In the rows, 128 means zero.
Known rows, with every way that one mark hangs from another
q552{q850{q921{q53}}}: [155 125 134 142 110 186 117  63 132 153  99  72 122 108 145 110  99 144
 168 131 132 147 148 104 177 115 145 133 110 110 120  96 109 150 128 121
 138  97 171 124  95 212 128 141 135 159]
q710{q53{q795} q850}: [190 144 149 117 148 145  72 132 163 126  82 105 119 132 174 143 172 165
 151 112 102 142 177  87 131 115  91 166 195 128 118  81 140  88 152 176
 170  87 133 122 135 105 157 173 114  61]
q710{q53{q921} q850}: [187 128 149 136 134 145  57 178 176 131  89 110 110 139 170 140 165 169
 133 121  93 151 154 103 162 122 112 144 212 140 103  89 151  75 152 189
 156 109 141  98 144 101 140 179 130  48]
q484{q345{q850{q506 q710{q53}}}}: [137 121 155  93  79 168 140 155 140 137 134 117  79 121 128  84 160 132
 140 108 142 134 155 103 155 138 182 153 159  84  78 123 106 102 160 132
 142 118 137 155 135 124 162  86 109 133]
q506{q850{q921{q53{q710}}}}: [167 129 137 120 145 137 127 102 114 165  76 128 128  70 114 148 115 163
 144 133 122 158 130 105 177 104 132 150  90 125 119  94 112  95 169 130
 144 147 171 144  87 185 128 109 165 179]
q506{q850{q710 q921}}: [148 111 149  92 134 155 122  71 131 169 100  71 133  74  94 127 130 159
 143 101 124 153 138 110 164  98 118 148 120  92 110 130  89  88 162 126
 136 125 180 115  88 134 116 125 166 179]
q345{q850{q506 q710 q795 q921}}: [123 131 148  66  90 217 162 107 119 173  92 133  80  79  76 109  97 114
 167  92 127 150 167 142 154 111 198 150 117 139 155 166  72 135 143  95
 160 137 141 144  98 169 144 112 117 209]
q53{q710 q795 q921}: [162 136 113  92 143  63 135  80 111 178  50 191 120 125 148 138 190 145
  76 190 103 146 175 114 141 101  79 141 210 102 163  60 173 101 128 183
 131 161 130 182 112 134 161 150 120 125]
q552{q484 q850{q921}}: [150 113 136 127 116 211  99  65 127 137 106  21 141 101 129 107  98 160
 149 126 109 146 143  90 163 101 133  95 118 123 117  86 143 132 142 156
 127  63 181 185  84 244 120 170 144 153]
q795{q54{q710{q53 q850} q921}}: [150 165 125 162 147  73  56 203 159 101 163 121 110  66 129 174 138 188
 172 134 104 135 120 135 134 112 137 137 168 145 109 111 134 140 112 235
 157  75 105  95 176  63 110 140 116 108]
q484{q345{q850{q710 q921}}}: [113  95 141  88  98 159 132 115 117 166 121 103  88  89 113 123 137 130
 126 117 146 150 152 102 158 139 154 154 139  81  79 122 117 129 128 100
 144 122 164 141 106 117 144  98 121 178]
q506{q850{q795{q53 q54} q921}}: [137 139 141 156 156 201 114 115 106 148 157 133 133  84 111 160  58 161
 150 114 100 153 122 160 146 104 117 147  92 149 129 120  80  77 158 125
 141 131 125 121 140 152 133  99 213 158]
q795{q54{q710{q53} q921} q850}: [124 179 114 158 142  47  71 141 135  75 159 132 115  56 122 174 112 174
 166 149 112 121 149 132 128  96 166 109 153 133 109 114 131 151 105 226
 166  94  95 110 192  69 112 124 109 131]
q552{q484}: [118 123 139 119 132 148 102 119 157 134 101  67 153 120 137 108 128 189
 140 147  86 128 142  88 148 106 112  75 148  91  99  84 151  97 155 165
 129  62 174 193 103 172 140 152 139 142]
q506{q850{q345}}: [140 109 145  91 167 113 126  59 141 126  76 113 144 116 132 124 112 161
 147 134 111 146 137  90 149 110 119 129 154  82 112 143 109  58 164 171
 137 110 157 133 108 131 111 123 161 180]
q921{q53{q710 q795{q850}} q54}: [175 180 112 117 145  77 113  97  94 160  65 184  99 127 136 157 136 133
 107 190 137 115 172 129 145 117 111 153 157 113 156  96 160 147 161 161
 167 189 125 161 124 200 167 106 139 163]
q850{q710}: [130 119 152 100 120 125 119 101 163 160 106  76 126 115 123  97 158 165
 141 125 111 120 147 113 146 106  99 125 159  60  97 122  93 112 142 126
 130 110 172 109 114 105 131 130 139 143]
q345{q850{q795}}: [ 97 130 128  94 138 142 137  90 136 160  73 139 110 114 119 104  84 154
 154 136  93 155 159  92 157 128 131 111 149  99 131 111 121 109 118 108
 148  89 153 122 115 113 153 132 145 155]
q710{q53{q795{q850{q506 q921}}}}: [157 160 142 108  98 174 112  85 140 113  74 127 105  95 144 153 139 126
 162 103 112 127 213 120 109 100 172 151 143 163 144  97 111 107 158 169
 165 125 125 186 140 140 152 140  65 125]
q710{q850{q345 q506 q921{q53}}}: [170 127 149 103 105 207 119 155 155 131  84 119  85 107 131 152 121  99
 182  95 135 153 151 134 139 121 192 189 125 168 135 185 109 133 174 154
 185 141 114 159 112 216 125 153 101 194]
q710{q53}: [139 132 160 143 134 145  95 131 183 122  99  97 131 111 163 116 142 191
 164 119  84 115 159 105 145 118 132 106 152 117  94  70 103  81 151 167
 117  86 162 127 135  92 129 118 119 101]
q795{q54{q921} q850{q506}}: [101 164 108 130  89  76  98 128 146 125 157 133 115  77 123 127 108 121
 156 151 115 124 144 144 122  94 164 128 133 142 138 134 175 138 124 187
 176 114 102 185 178 129 148 155  97 187]
q53{q795}: [129 138 123 103 135 100 133  59 144 165  79 127 139 131 151 123 155 161
 127 149  98 142 179  91 121 111  78 129 176  71 140  77 130 106 128 152
 139  94 154 162 107 104 162 148 117 137]
q345{q850{q710 q795 q921}}: [115 120 152  80 125 199 145  89 118 172  83 120  89  76  82 123  96 139
 158 103 127 149 163 126 163 116 162 139 133 127 136 146  84 143 128  77
 152 125 158 104 101 140 131 106 134 191]
q795{q53 q54}: [112 153 129 206 131 136  96 182 155 143 175 127 130 132 165 134 116 172
 153 149  96 124 121 167 135 122  86 113 136 103  97  80 116 109 142 157
 127 112 116 141 184 101 142 103 184 145]
q506{q850{q710 q921{q53{q795}}}}: [171 135 156 101 133 168 131  74 104 161  89 100 120  89  94 137 146 152
 139 116 150 150 161 112 163  99 124 166 139  75 136 135  88 116 167 107
 152 134 164 115  77 197 128 111 160 181]
q795{q53 q850}: [118 155 131 165 114 120  97 100 144 123 104 105 126 137 165 129 103 159
 148 134 105 141 156 109 127 110 107 118 139 101  91  98 133 115 138 136
 170 129 123 132 168  95 148 143 164 136]
q54{q710}: [117 136 108 110 133  59 141  95 152 140  98 110 134 112 121 136 125 183
 150 148  83 152 150  95 128 106 104 111 141  50 100  93  77 107 108 182
 133  87 155 123 109  57 121 128 130 139]
q54{q921}: [ 92 128 136 131 119  78  95  97 165 139 101 112 133  74 127 107 137 185
 145 146 102 132 134 102 142 106 115 104 162 102 125 102 160 132 101 181
 129  75 154 145 107  84 129 146 116 171]
q850{q345 q506 q710{q53} q795}: [171 124 196  56 122 236 158 101 147  97 103 136  86  93  99 101 134 129
 180  83 126  90 170 163 117  99 220 163 168 160 146 205  22  92 188 153
 135 153 109 114 134 177 106  81 104 150]
q552{q850{q921{q53{q795}}}}: [165 138 127 125 116 184 124  38 118 157  87  90 118 113 148 123 117 136
 150 138 135 153 177 101 166 111 128 150 132  97 143  93 118 158 125 122
 143  98 156 139  86 225 139 150 124 151]
q921{q53 q54}: [138 156 128 154 137 124 106 144 146 156 108 131 114 135 134 121 120 168
 144 161 116 120 138 135 167 144 117 110 147  83 130 104 124 122 157 154
 127 124 166 128 107 179 142  99 168 162]
q710{q850}: [150 121 128 104 128 110  86 127 172 161  91  82 133 133 157 128 134 155
 146 127  95 157 137  80 146 119  76 149 158 101  92 102 146  94 138 151
 176  93 157 119 123  97 152 192 139 101]
q484{q345{q850}}: [102 103 119 106 111 103 125 115 136 157 111 122 109 132 145 105 127 147
 118 148 116 156 150  69 161 151 120 127 149  58  72  86 149 102 119 122
 144  95 158 159 120  94 167 112 133 150]
q795{q54 q850}: [114 148 110 135 141  79  84 110 150 141 139 109 133 112 153 151  99 138
 145 155 100 131 151 123 136 109 116 118 138 114  97 101 147 108 129 145
 167 116 130 144 183 110 147 148 133 140]

Rows
[152 160 121 132 141 138 107 110 129 135 101 137 107  85 108 188 133 164
 146 129 111 130 175 157 124 123 137 132 141 133 159  86  81 127 142 220
 120 119 142 143 105 104 117  97 108 155]	q850{q921{q54{q710{q53{q795}}}}}
[146 139 133 171 126 110 121 156 129 152  92 174 116 135 162 128 155 171
 106 165  99 141 133 139 151 109  89 125 175 118 120  68 140 103 142 173
 120 170 120 156 143 110 142 118 177 128]	q795{q53{q710 q921}}
[119 111 136  74  73 137 156 128 130 168 128 115  89 128 121  83 147 121
 128 126 139 147 150 100 153 134 163 149 149  57  85 133 115 108 142 117
 153 120 148 165 116 125 166 105 120 165]	q484{q345{q850{q506 q710}}}
[154 144 123 138 137  88 115 136 157 110 100 138 117 115 136 148 155 196
 141 141  87 143 165 107 139 110 141 102 193  91 113  80  80  91 130 219
 119  97 141 109 128  67 111 123 121  83]	q54{q710{q53{q921}}}
[100 167 141 160  99 175 127 164 130 129 180 178 110  85 121 113  91 147
 166 134  98 123 124 185 116 103 154 137 123 166 158 146 111 123 133 159
 142 124  75 165 170 142 147 105 157 167]	q850{q506 q795{q53 q54{q921}}}
[146 152 114 167 153  87 102 180 153 118 162 149 116 111 143 161 138 185
 142 160  90 131 146 148 145 115 136  99 180 109 116  80  97  95 125 220
 119  96 123 115 171  84 117 109 132  96]	q795{q54{q710{q53{q921}}}}
[ 96 117 117 103 128 138 131 125 111 158 155 148 107 114 134 125  88 137
 118 152 117 146 142 109 154 147 138 138 144  95  91 108 134 100 117 102
 149  97 126 138 148 123 170  95 151 133]	q484{q345{q850{q795{q54}}}}
[152 136 103 127 120 132 112  58 123 156 110  81 122 101 118 135  94 145
 148 148 120 153 144 126 155 122 121 130 118  99 140 100  90 146 113 196
 124 107 174 119  91 148 113 134 144 158]	q552{q850{q921{q54{q710}}}}
[137 133 166 119 127 160 114 144 156 134  84 100  91 113 129  96 152 174
 164 108 123 131 155 106 170 128 150 111 173  95  96 110 107 119 142 132
 135 107 165 101 136 101 127 100 129 146]	q345{q850{q710{q53}}}
[136 160 122 160 155  97 102 177 163 111 163 125 126  95 142 158 123 186
 165 141  89 122 137 143 130 111 130 106 146 110  97  81  80 102 129 207
 120  84 136 113 172  75 114  98 127 110]	q795{q54{q710{q53}}}
[155 161 138 135 110 188 106 184 140 149 165 136 113 138 140 134  92 126
 163 112  95 145 122 161 124 112 118 177 129 159 126 142 107  89 162 140
 185 131  84 130 172 146 171 156 177 107]	q710{q850{q506 q795{q53 q54}}}
[116 132 137  89  81 143 157 136 153 169  88 111  89 121 114  73 141 128
 159 120 128 145 151 116 161 119 156 126 151  71 122 139 111 126 147 131
 150 120 154 153 116 129 152 126 125 194]	q345{q850{q506 q710}}
[168 118 150 118 138 187  94 136 147 126  77 108  96 102 135 172 116 123
 172 107 137 151 150 117 149 124 163 178 148 158 118 162 120 143 158 143
 181 131 128 120 109 193 112 152 117 178]	q710{q850{q345 q921{q53}}}
[161 152  83 123 152  56 110 141 117 160 127 169 113 145 140 184 162 141
 100 179 106 170 162 129 131 108  76 151 225  83 152  99 154 111 113 215
 167 111 100 128 146 101 152 178 143  95]	q53{q795{q54{q710{q850}}} q921}
[149 158 133  93 112 135 150  67 119 108  68 163  96 136 143 132 132 107
 156 149 140 131 200 113 120 109 176 154 169  97 155 159 126 137 165 146
 184 143  98 174 120 221 150 131  93 189]	q921{q53{q795{q850{q345 q506}}}}
[136 145 162 107  83 213 162 124 134 149 138 124 101 123 105  82 120 141
 154 101 107 123 145 167 125  98 145 150 138 117 134 169  43 105 168 105
 144 152 114 121 132 147 152 104 171 141]	q850{q506 q710 q795{q53}}
[128 160 104 114 145  75 103  73 125 142 120 133 129 122 154 158 127 131
 128 166 108 132 180 119 117 105  94 136 164  97 135  91 155 117 125 149
 173 109 114 163 172 125 164 153 119 140]	q53{q795{q54 q850}}
[162 117 142  82 111 141 115 130 172 133  84 115 107 139 146 123 131 112
 162 116 109 153 144 110 126 115 145 172 161 130 122 168 126  90 167 179
 181 127 120 158 121 145 138 176 109 158]	q710{q850{q345 q506}}
[106 116 123  68  84 157 162 104 117 158 123 149  96 124 120  91  99 119
 124 132 112 153 159  92 146 138 167 148 132  89 107 126 118  87 131 108
 156 109 130 175 110 132 183 109 123 149]	q484{q345{q850{q506 q795}}}
[131 151 142 127 134 207 116 111 117 159 103 148  99  86  93 158  67 142
 154 133 112 120 157 163 157 136 157 138 107 155 165 136  83 133 153 116
 135 143 147 119  95 212 129  89 155 174]	q850{q795 q921{q53 q54}}
[117 171 107 133 128  48 139  96 120 120  95 164 109  80 110 143 153 185
 151 171 130 145 165  98 129 101 136 122 177  61 154 118 120 177  94 199
 149  74 118 128  97 116 121 124 107 174]	q54{q710 q921{q53{q795}}}
[157 146 103 119 157  62 124 125 104 181 106 203 117 120 149 158 178 139
  71 201 102 136 158 153 141 101  80 144 204 118 163  56 180 105 126 190
 128 164 111 184 152 146 160 130 128 130]	q53{q710 q795{q54} q921}
[154 108 145 105 144 187 114  55 131  99  93  48 140 131 139  96 107 155
 149 149 120 133 141  83 155 105 140  91 162  94 112 128 142 122 152 183
 131  67 155 171  99 251 105 155 146 170]	q552{q484 q850{q345}}
[107 103 133 113 104 186 115 135 119 134 118  84 114  97 114 134 108 157
 122 131 122 152 154  81 154 135 158 101 130 109  80  89 168 119 145 138
 142  76 161 215  98 185 150 126 134 172]	q552{q484{q345{q850{q921}}}}
[136 132 177 126 121 241 125 102 122 149 121 113 104  76 100 136 101 152
 152  92 119 127 153 168 130 102 133 156 124 144 127 149  43 133 146  82
 137 156 131  91 119 142 119  92 171 158]	q850{q710 q795{q53} q921}
[122 143 149 127  77 248 158 115 136 148 122 147 108  90 116 129  79 131
 172  90  91 137 161 169 117 103 172 147  85 177 153 137  60 107 157 120
 144 143 113 175 117 162 145 111 140 170]	q850{q506 q795{q53} q921}
[111 111 129  98  83 165 135 145 130 133 124  96 113 134 128  98 123 145
 123 142 117 151 146  80 148 131 163 100 141  88  87 102 164  94 157 154
 143  78 149 235 103 192 166 127 128 161]	q552{q484{q345{q850{q506}}}}
[189 122 167 103 105 230  91 165 177 101  85 107  89  91 141 153 132 119
 191  69 122 136 161 142 123 116 202 186 141 211 128 159  96  98 181 201
 167 140 116 154 142 159 116 146  78 145]	q710{q53 q850{q345 q506 q921}}
[162 129 134 134 122 171  84 148 154 156  86  92 108 103 145 156 118 146
 164 108 120 161 145 102 158 124 126 165 128 140 106 116 130 131 147 121
 182 111 153 118 109 160 144 170 133 140]	q710{q850{q921{q53}}}
[136 159 136 125 133  72 115 104 118 144  75 175 110  67 126 126 166 170
 128 170 131 124 150 110 148  98 120 143 166 114 155  93 175 171 118 167
 144 122 124 166 106 163 144 124 105 181]	q54{q921{q53{q710 q795}}}
[116 100 145  70 106 188 137  92  99 164 123 120  84  82  93 124 105 126
 121 112 144 150 159 111 154 135 165 166 138  98  95 139  92 125 124  74
 152 131 148 119 103 137 145  90 132 166]	q484{q345{q850{q710 q795 q921}}}
[183 152 122 173 133 115  71 198 123 171 100 166 103 153 152 152 151 150
  87 171 115 152 115 156 159 126  64 161 190 139 127  88 177 107 159 203
 147 196 114 134 146 124 154 142 206 112]	q795{q53{q710{q850} q921{q54}}}
[165 142  98 106 143  87  99 127 119 159 103 161 107 141 105 165 112 154
 106 170  94 160 145 134 154 126  98 138 208 110 154 132 120  95 125 211
 157 134 130  90 109 111 135 164 180  97]	q53{q921{q54{q710{q850{q795}}}}}
[164 113 157  89 160 170 121  70 119 151  93 104 114  83  79 152 116 138
 137 117 153 130 132 155 161 115 141 163 143 116 138 183  82  95 183 174
 126 165 165 115  90 176  87  81 173 224]	q506{q850{q345 q710 q921{q54}}}
[160 150  99 120 143  67  89 144 150 152 113 113 121 135 117 161 121 163
 137 153  97 154 128 116 139 131  82 138 158  82 120 115 116 110 135 217
 160 114 149 102 111  73 135 157 166 122]	q921{q54{q710{q850}}}
[126 141 137 127  71 199 149 136 157 157 104 123 109  92 120 121 116 129
 176 107 115 138 162 139 147 114 187 137  93 133 141 124  89 128 164 132
 144 128 146 188  98 201 144 121 100 196]	q850{q506 q921{q53}}
[111 109 129 108 114 151 115 137 124 139 117  80 122 128 131 109 122 167
 116 151 117 142 143  66 155 135 134  88 155  72  77  88 174 101 146 142
 141  63 163 204 109 175 158 129 142 152]	q552{q484{q345{q850}}}
[111 148 105 110 158 100 135 109 131 142 153 147 132  97 118 151  80 168
 150 152  79 132 141 141 126 105 119 122 134 105 129 116  73 103 111 152
 138  96 121 105 140  99 131 113 152 128]	q850{q795{q54{q710}}}
[118 157 141 114 135  95 110  60 115  98  70 161  99  83 129 143 136 143
 151 161 150 123 185 102 131 103 166 138 192 110 156 160 168 178 122 168
 172 113 100 144 123 181 123 131  89 209]	q54{q921{q53{q795{q850{q345}}}}}
[109 144 125 127  77 191 150 153 142 161  78 142  80 103 115 116 106 124
 185 113 132 156 161 125 173 130 201 128  98 129 146 121 117 149 148 117
 156 119 142 184  99 190 151 116 105 229]	q345{q850{q506 q921{q53}}}
[155 182 101 132 149  78 138 118 115 150 102 169 106 138 117 159 134 168
 134 179 129 131 168 132 138 132 109 125 173  56 159 107  95 149 143 191
 139 121 135 128  97 154 138  97 151 164]	q921{q53{q795} q54{q710}}
[107 157 118 146 120  57 124 125 141 115 110 141 116  64 102 135 132 197
 165 157 122 144 135  99 147 104 149 107 153  66 127 122 113 169  97 189
 140  75 131 111  99 104 110 123 119 180]	q54{q710 q921{q53}}
